Every row comes from one small tree of marks. The marks that hang from a mark follow it in brackets, in alphabetical order. Every link used is in the known rows. Which tree was each row made from?
Known rows:
A[T]: [0.83 -1.35 0.87 -0.63 0.67 -2.07 0.13 0.64 1.55 2.02 -0.27 0.78 -1.68 -0.26 0.45 1.71 -1.59 -0.89 -0.05]
W[R[J[C]]]: [-1.65 -1.82 -0.11 1.26 1.64 -1.11 1.96 0.38 -0.14 0.07 0.30 1.00 -0.87 0.53 0.75 -1.31 0.30 -0.26 1.35]
Q[V[A[T[R]] C Y]]: [1.03 -4.17 -0.64 -0.97 0.95 -3.49 -2.44 0.59 -0.64 2.49 -3.51 3.38 -2.59 1.64 -0.94 3.50 -1.29 -1.51 -1.88]
V[A[T[R[J[C]]]] Q Y]: [0.22 -3.76 -1.87 -1.02 0.96 -2.90 -0.25 0.97 1.49 1.06 -2.80 2.98 -3.17 0.59 -2.56 2.60 -1.05 -1.19 -0.33]
W[R[J]]: [-1.77 -1.96 -0.60 0.23 1.45 -0.17 0.99 0.92 -1.13 0.58 0.03 1.09 -0.71 0.72 0.35 0.47 0.93 -0.80 1.75]
Q[V[A C]]: [1.06 -2.31 -1.33 -1.45 1.66 -1.85 -1.02 0.52 -0.74 1.09 -3.05 1.35 -2.16 -0.15 -1.44 2.60 0.25 -0.07 -2.34]
C[J[M]]: [0.98 -1.52 0.83 0.22 -0.27 -0.84 0.62 -0.77 2.33 1.24 -0.90 1.25 -0.69 -1.01 0.02 -0.21 0.45 0.12 0.46]
Q[V[A C Y]]: [1.45 -2.61 -1.55 -1.01 1.56 -1.82 -1.47 0.64 -1.09 1.46 -3.54 2.36 -2.53 0.29 -2.79 3.67 -0.07 -0.06 -2.35]
V[C]: [1.73 -0.75 -0.53 0.40 0.46 -1.50 -0.36 0.72 0.05 0.92 -0.97 1.75 -1.58 -0.21 -1.46 1.26 -0.63 0.46 -1.57]
V[A[T] C[J] Q Y]: [2.67 -2.86 -2.42 -1.18 0.27 -1.81 -1.64 1.11 1.29 3.31 -4.19 3.05 -3.83 0.02 -4.86 6.15 -1.31 -0.87 -2.15]
V[A[T[R]] C Q Y]: [2.12 -4.61 -2.09 -0.94 0.63 -3.49 -2.38 1.34 0.60 2.82 -4.04 4.49 -3.10 1.18 -3.50 4.32 -1.92 -1.24 -2.31]
W[R]: [-0.26 -3.06 0.68 0.70 1.86 -1.47 0.22 0.49 -0.79 1.29 -0.32 1.38 -0.15 0.54 0.98 -0.29 0.01 0.03 0.61]
A[T[R[J[C M] W]]]: [-0.67 -3.26 0.90 -0.62 -0.79 -1.52 1.29 0.50 2.34 0.18 -0.20 2.10 -0.64 1.20 2.49 -1.18 -0.91 -2.46 0.59]
T[A R[J[C M]]]: [-2.73 -0.72 0.19 0.02 -0.37 -2.46 1.52 -0.87 2.52 -0.86 -1.37 3.65 -1.18 -0.37 2.04 -2.68 1.72 -0.23 1.08]
R[J[M] W]: [-0.57 -1.69 -0.78 -1.81 -0.52 1.82 1.92 1.32 1.16 -0.76 -0.50 0.96 -0.17 -0.19 0.01 0.48 1.38 -1.50 0.52]
R[J[C M] W]: [-0.46 -1.52 -0.37 -0.66 -0.34 0.82 2.93 0.66 2.10 -1.30 -0.12 0.89 -0.42 -0.46 0.42 -1.44 0.66 -0.97 0.15]
Q[V[A[T[R]] C]]: [0.62 -3.81 -0.47 -1.47 1.06 -3.42 -1.93 0.38 -0.31 2.08 -3.01 2.41 -2.14 1.24 0.43 2.44 -0.96 -1.47 -1.91]
C[J]: [1.01 -0.33 0.32 -0.10 0.48 -0.29 0.37 -0.21 0.97 0.31 -0.49 0.11 -1.22 -0.82 -0.35 1.31 0.71 0.90 0.51]
V[A C[J]]: [1.34 -1.26 -1.82 -0.70 0.81 -1.10 -0.23 0.33 -0.13 1.27 -3.09 1.85 -2.15 -0.28 -2.43 3.23 0.62 0.41 -1.71]
V[Y]: [1.44 -1.34 0.02 0.33 0.91 -1.17 -0.18 0.73 0.22 0.56 -0.85 1.60 -1.57 -0.29 -1.86 1.75 -0.39 0.68 -0.14]

Which tree is each row?
[-0.13 -3.30 -1.64 -1.39 0.66 -2.40 -1.82 0.85 -0.94 1.84 -3.16 3.22 -3.11 1.81 -1.44 4.15 -0.58 -2.19 -1.01] => Q[V[A[T[R[J]]] C Y]]
[0.79 -4.41 -1.06 -2.03 1.23 -3.04 -1.13 0.89 1.39 1.79 -2.92 2.20 -2.02 0.08 -0.82 2.35 -0.91 -0.95 -0.96] => V[A[T[R]] Q]
[-0.67 -2.26 0.49 -0.77 -0.23 -1.07 1.08 0.96 1.33 -0.56 0.17 1.21 -0.95 1.43 2.15 0.00 -0.73 -1.89 0.64] => A[T[R[J[C] W]]]
[-1.01 -1.74 0.28 -0.67 0.03 -1.89 -0.07 0.61 0.79 0.87 0.01 1.64 -1.68 1.12 1.31 1.07 -0.78 -1.85 1.39] => A[T[R[J]]]
[1.58 -2.56 -0.98 -1.19 0.77 -2.00 -1.70 0.34 0.09 2.90 -3.67 2.17 -3.24 0.67 -2.14 5.18 -0.85 -1.24 -1.81] => Q[V[A[T] C[J] Y]]
[-0.73 -3.99 -1.07 -2.93 0.85 -0.61 -0.83 1.34 -0.79 0.39 -2.77 1.82 -1.82 1.80 0.07 3.92 0.39 -2.41 -0.08] => Q[V[A[T[R[J W]]] Y]]
[-0.84 -3.39 0.56 -1.52 -0.91 -0.69 0.53 1.00 1.60 0.65 -0.42 2.19 -0.42 1.35 2.15 0.36 -0.41 -2.95 0.87] => A[T[R[J[M] W]]]
[1.29 -4.73 -1.28 -1.56 1.15 -3.16 -1.64 1.12 1.06 2.13 -3.50 3.28 -2.59 0.64 -2.35 3.61 -1.34 -0.95 -0.96] => V[A[T[R]] Q Y]
[-0.88 -2.41 0.12 -1.74 -0.37 -0.21 0.32 1.51 0.49 -0.13 -0.03 1.31 -0.87 1.62 1.78 1.58 -0.21 -2.43 0.99] => A[T[R[J W]]]
[3.21 -1.33 -1.67 0.42 -0.26 -0.61 -1.55 0.75 1.04 1.37 -2.22 2.57 -2.79 -0.25 -4.61 3.90 -0.43 0.73 -1.57] => V[C[J] Q Y]
[2.32 -4.09 -1.99 -0.81 0.02 -2.66 -2.41 0.78 1.00 2.83 -4.14 4.07 -3.27 1.21 -3.53 4.96 -1.21 -1.12 -1.83] => V[A[T[R]] C[J] Q Y]
[0.03 -3.03 -2.11 -0.74 0.30 -2.56 -1.02 1.33 -0.71 2.12 -3.12 4.19 -3.02 1.88 -2.35 4.19 -0.99 -2.09 -0.81] => V[A[T[R[J]]] C Y]
[-2.64 -0.49 -0.85 -2.50 -0.23 0.85 0.86 1.13 0.07 -2.20 -1.47 2.47 -0.44 0.81 1.87 0.95 3.14 -0.67 0.98] => T[A R[J W]]
[-2.88 -0.80 -0.21 -1.02 -0.53 -1.50 0.61 -0.28 1.59 -0.39 -1.66 3.79 -0.93 -0.21 1.61 -0.94 2.37 -0.78 1.43] => T[A R[J[M]]]
[0.75 -3.19 -0.37 -1.87 1.70 -2.34 -1.09 0.58 0.21 2.21 -2.96 1.43 -2.52 0.18 -1.07 3.93 -0.88 -1.09 -1.01] => Q[V[A[T] Y]]
[-0.84 -2.62 1.10 0.44 -0.45 -3.22 0.88 -0.31 2.67 1.17 -0.03 2.39 -1.44 0.60 2.09 -1.73 -1.45 -1.89 1.12] => A[T[R[J[C M]]]]
[0.76 -2.81 -0.90 -1.55 2.06 -1.51 -0.88 0.48 -0.68 0.81 -2.97 1.28 -2.04 -0.25 -1.75 3.02 0.41 0.13 -1.06] => Q[V[A Y]]
[0.51 -3.41 1.30 -1.36 0.03 -1.39 -0.35 1.14 0.82 0.51 -0.40 1.55 -0.26 1.53 2.38 0.91 -1.09 -1.59 -0.03] => A[T[R[W]]]
[1.46 -2.93 -1.05 -1.30 1.18 -2.68 -1.79 0.82 -0.29 2.88 -3.55 2.48 -3.08 0.71 -2.13 4.59 -1.45 -1.37 -2.35] => Q[V[A[T] C Y]]
[0.24 -2.72 -0.21 -2.29 1.75 -2.28 -0.62 0.38 0.52 1.94 -2.43 0.37 -2.09 -0.25 0.22 2.86 -0.49 -1.05 -1.03] => Q[V[A[T]]]
[-1.20 -1.62 0.36 -1.99 0.24 -0.45 0.10 0.77 0.40 -1.54 -1.90 2.75 0.16 0.61 2.54 0.27 2.24 0.18 -0.17] => T[A R[W]]
[2.66 -3.81 -2.07 -0.88 -0.40 -2.27 -1.37 0.52 2.58 4.16 -4.62 4.04 -3.45 -0.28 -4.49 4.84 -1.52 -1.46 -2.20] => V[A[T] C[J[M]] Q Y]
[2.65 -3.50 -2.56 -0.51 0.01 -1.44 -1.24 0.43 1.67 2.49 -4.57 3.94 -2.85 -0.69 -5.16 3.81 -0.16 -0.03 -2.34] => V[A C[J[M]] Q Y]
[1.61 -2.16 -1.53 -0.89 1.06 -1.18 -1.55 0.24 -0.69 1.45 -3.64 1.96 -2.66 0.26 -2.72 4.24 0.47 0.00 -1.82] => Q[V[A C[J] Y]]
[3.07 -1.84 -1.67 0.37 0.34 -1.29 -1.63 1.37 0.66 1.33 -2.06 2.87 -2.67 -0.21 -4.59 3.16 -1.15 0.59 -2.15] => V[C Q Y]
[1.01 -2.62 -0.77 -1.80 1.29 -2.66 -1.27 0.62 0.06 2.50 -3.12 1.54 -2.59 0.20 -0.81 3.53 -1.02 -1.34 -2.34] => Q[V[A[T] C]]
